What can hang from each mark:
z196: z407 z719
z606: z407
z872: z9
z9: z407 z872
z719: z196
z407: z196 z217 z406 z606
z217: z484
z406: z407 z833
z575: z407
z484: z217

Each row was made from one small tree. The marks that hang from a mark follow it in brackets, in the order of their numbers. Every link used is in the known rows. Write each row's tree.
Known rows:
z406{z407{z196} z833}: [-44  15  48 -15  -1  53  15  39  13  19 -39  34  21 -41  26  38 -24  12
  -3 -37 -36 -33  -3  43]
z9{z407{z196 z217 z406} z872}: [-68   4  88  26  11  34   6   5 -11 -73 -31 -16  17  10  27  -2 -33   3
 -24  47 -30  10  38   4]
z575{z407}: [-26  -1  43  26  24  42   9  15 -12  -1 -16  -2  28 -33  -6 -24  -5 -10
  16  39 -11 -19  21 -37]
z575{z407{z217{z484} z406}}: [-51  15  40   5   4  18 -21 -43 -17 -83 -15 -11   0 -26   3 -23  -8  44
  -5  58  17   2  36 -67]
z9{z407{z196 z406{z833} z606} z872}: [-27  32  93  36  55  52  24  32 -22 -45 -57   5  37 -36  27  -2 -32 -12
 -57  28 -15   4  26  37]
z606{z407{z196{z719} z217{z484}}}: [-54  59   6 -40 -71  81 -18  -7 -20  -5  20   2  35  28  37   7  -5  29
   7  24 -38  19  36   4]
z9{z407{z217 z406 z606}}: [-57  30  88  51  38  39   6 -13 -41 -48 -16 -42  -8 -30  41  18  -5  26
 -35  67   9  40  38 -19]
z606{z407{z196 z217{z484} z406{z833}}}: [-76  70   8 -46 -33  32   1 -16  -5 -57 -18  22   9  15  40  21 -31  41
  -9   3 -13 -17   9   4]
z406{z407{z196 z606} z833}: [-31  32  58  -2  14  81  20  60  -9   7 -41  16  12 -56  37  29 -11   6
 -18 -23 -20   3  17  65]
z872{z9}: [-22  -6  13 -10  -1  -3   4  -2 -45 -12  -8   5  29 -36   3 -11   1  -4
  36  34 -32  -1  19 -13]
z196{z407}: [-21   3  40   6 -11  40   2  15 -20  32  -3  -9  28   6  32  38  13  12
  13  30 -37   2  26 -11]
z406{z407{z606}}: [-27   1  45   4  10  68   3  43 -31  20  -2  -2  12 -60  15   9   4  13
 -15  17  -2  33  36  24]
z407{z196 z406{z833}}: [-30  67  35  -5  18   4  24   8   1 -37 -56  29  11 -17  44  55 -13  17
 -35  -5 -26 -34  -1  13]
z407{z217 z406{z833} z606}: [-44  64  75  11   6 -15  -9 -31 -12 -74 -24 -17  -4 -38  57  10  18  41
  -7  15  12  46  36  17]
z406{z407{z196{z719} z606} z833}: [-18  44  71  10 -11 103  -3  32 -11  28 -27  23  31 -60  51  44  16  14
 -27 -23 -30  30  26  65]
z606{z407{z217{z484} z406}}: [-73  42  -2 -41 -36  16 -17 -35 -25 -46  16   9  12   8  18   2 -16  49
  -3  34   5   9  23 -34]
z719{z196{z407}}: [-35  33   9  18   8  29  26  32 -26  15   5   7  30  -3  36  40  32  29
  16   6 -53   7  40  -4]
z484{z217}: [-16  25  35 -12  -3 -20 -24  10   3  23   8 -13  33 -10  16 -16 -27  -8
  35  21  -2 -20  10 -22]
z606{z407{z196 z217{z484} z406}}: [-77  61  -8 -45 -35  51   4  -1 -24 -58  -3   7  -1  26  34  22 -25  35
 -18  33 -13  -1  26 -12]
z406{z407{z196 z217{z484} z606} z833}: [-45  35  58 -31 -16  65  -5  24  -4 -39 -30  -7  -1 -44  36   2 -24  45
  -8 -15  -7  17  34  51]
z196{z407{z606}}: [ -7  22  51  18   4  67   8  35 -41  22  -5 -27  18  -9  44  29  26   6
  -3  45 -21  38  47   9]
z407{z196 z217{z484} z406}: [-47  59  17 -34 -19   8  -2 -16 -15 -93 -27 -10 -15   9  35  26 -22  55
 -31  38 -12  -1  34 -19]
z217{z484}: [  2  23   0 -39  -7 -15  -7 -10 -18   0  -4   5  37 -24 -13 -24 -30  45
  -8  26  -8 -25  14 -32]
z407{z217 z406}: [-58  33  46   0 -14 -26 -12 -39  -9 -63  -6 -13  -5  -6  39  21   9  42
   1  34  -5  25  31 -24]
z606{z407}: [-50  26   1 -19 -16  38  11  21 -19  38  15  19  42   1  11   0 -12  -4
  17  16 -23 -11   8  -3]
z719{z196{z407{z217 z406 z606}}}: [-59  59  33  33  12  40  16  12 -43 -56   3 -20 -10  -7  70  51  57  47
  -6  31 -25  67  71   4]
z9{z407{z196{z719} z217 z606} z872}: [-34  18 112  43  -9  92  -9  20 -27 -29  -9 -37  44  -5  42 -26  -2 -10
 -14  52 -39  65  68  41]

Write each row's tree:
[-46  63  15   9   5  34   4  -2 -48 -68   5 -18  -6 -11  54  35  41  70
 -17  36 -13  57  72 -12] -> z719{z196{z407{z217{z484} z406 z606}}}
[-56   0  65   4 -14  59 -10  21 -22 -17   8 -26  -6 -43  32  -1  10  26
  11  20  -1  58  51  27] -> z406{z407{z217 z606}}
[-29  59  99  35 -38  60 -42 -55 -25 -24  -3 -15  21 -16  92  66  68  48
 -12  25 -16  86  56  13] -> z196{z407{z217 z406{z833} z606} z719}
[-42   3  44 -25 -21  53 -23   7 -27 -29   8 -24  -1 -47  15 -20  -9  53
  -3  25  11  48  51  11] -> z406{z407{z217{z484} z606}}
[-71 -12  59  29  18  14  -2 -39 -54 -59 -16 -18   3 -32  21  13  -8  14
  11  63 -17  14  22 -41] -> z872{z9{z407{z217 z406}}}
[-63  28   1 -48 -48  22 -14 -14 -17 -11  27  -3  30  14   9 -29 -24  36
  30  25 -11   2  25 -16] -> z606{z407{z217{z484}}}
[-63  31  27  16 -13  20  13  13 -18 -16  14 -14  13  12  52  32  38  41
  39   8 -53  29  54   0] -> z719{z196{z407{z217}}}
[-78  79  41  -8 -52  63 -12 -28  -3 -25  -6  29  25  16  70  55  15  22
  -4  -4 -34  20  19  21] -> z606{z407{z196{z719} z217 z406{z833}}}
[-29  28  55  10   2  13  -3 -21  -9  -2 -29  18  24 -13  47  66  15  31
 -13   7 -20  -5   8 -13] -> z196{z407{z406{z833}}}
[-47  67  55   9 -40  41 -15 -30 -13 -58 -13  -4   1  10  69  60  30  36
 -24  32 -36  41  45   0] -> z407{z196{z719} z217 z406}
[-59   4  69  41  31  41   2 -21 -72 -67 -16 -35  -5 -45  31   5   2   8
  -3  76  -3  45  40 -23] -> z872{z9{z407{z217 z406 z606}}}
[-87  48  34 -17 -28   3  -7 -35   1 -32   0  22  20   0  43  17  -2  28
  18  -3  -7   4   7   1] -> z606{z407{z217 z406{z833}}}
[-15  78  50   8 -11  31  -4 -23  -2 -16 -41  38  33 -21  58  71  16  27
 -46  -5 -36  -3   8  14] -> z407{z196{z719} z406{z833}}
[  1  49  64  40 -15  91 -26 -20 -52   9   2  -8  26 -18  70  77  67  29
 -47  53 -16  79  57  -8] -> z196{z407{z406 z606} z719}
[-62  48  82  46  38  75  26  22 -41 -62 -35 -43 -22 -11  57  38 -13  10
 -49  66  -9  29  42   2] -> z9{z407{z196 z217 z406 z606}}
[-43  16  72  38  15  60   2  14 -24 -47  -7 -44   1 -34  21 -43  17  -4
  26  57   5  41  57 -13] -> z575{z407{z217 z606}}
[-57  21  98  38  27  62  12  26 -32 -83 -33 -33   8  -7  38 -11 -20  -5
 -40  62 -13  45  58  25] -> z9{z407{z196 z217 z406 z606} z872}
[-48  86  68   6   7  25  15   8 -11 -89 -46 -17 -19 -17  74  34   8  24
 -23  14  -8  34  39  41] -> z407{z196 z217 z406{z833} z606}
[-42  59  77  52   2 113  -6   1 -35 -76 -24 -26 -11 -21  59  23  42   4
 -31  66  -7  63  68  -9] -> z575{z407{z196{z719} z217 z406 z606}}
[-28  10  47  33  46  87  36  49 -74 -16 -34 -25  12 -38  21   8 -17 -29
 -10  65 -34   8  29   7] -> z872{z9{z407{z196 z606}}}
[-27  14  80  40  12  68  -3  -2 -22 -18 -28  16  55 -11  23  22 -14  -2
 -57  45 -39  12  30  -1] -> z9{z407{z196{z719} z406} z872}
[-37  -5  52  10  15  40  -4 -15 -72 -48  -7 -43  12 -45   6 -38 -21  20
  15  72  -6  29  40 -23] -> z872{z9{z407{z217{z484} z606}}}
[-18  36  47  36  41 106  35  70 -33 -23 -35 -21   4 -30  19 -11   2 -32
 -15  54 -14   5  44   4] -> z575{z407{z196 z606}}
[-43 -12 106  36  14  33  -4  11 -25 -34  -3 -44  38 -20  13 -63 -21  -2
   9  54 -12  50  57  20] -> z9{z407{z217 z606} z872}
[-40  55   7 -10 -40  98   9  28 -24  43   9  25  48  18  39  36   7 -11
  -5  15 -50   4  20  19] -> z606{z407{z196{z719}}}
[-13  72  74  52  29 103   6   6 -25 -38 -49  12  19 -50  48  32  32  -4
 -47  32  -7  23  36   4] -> z575{z407{z196{z719} z406{z833} z606}}
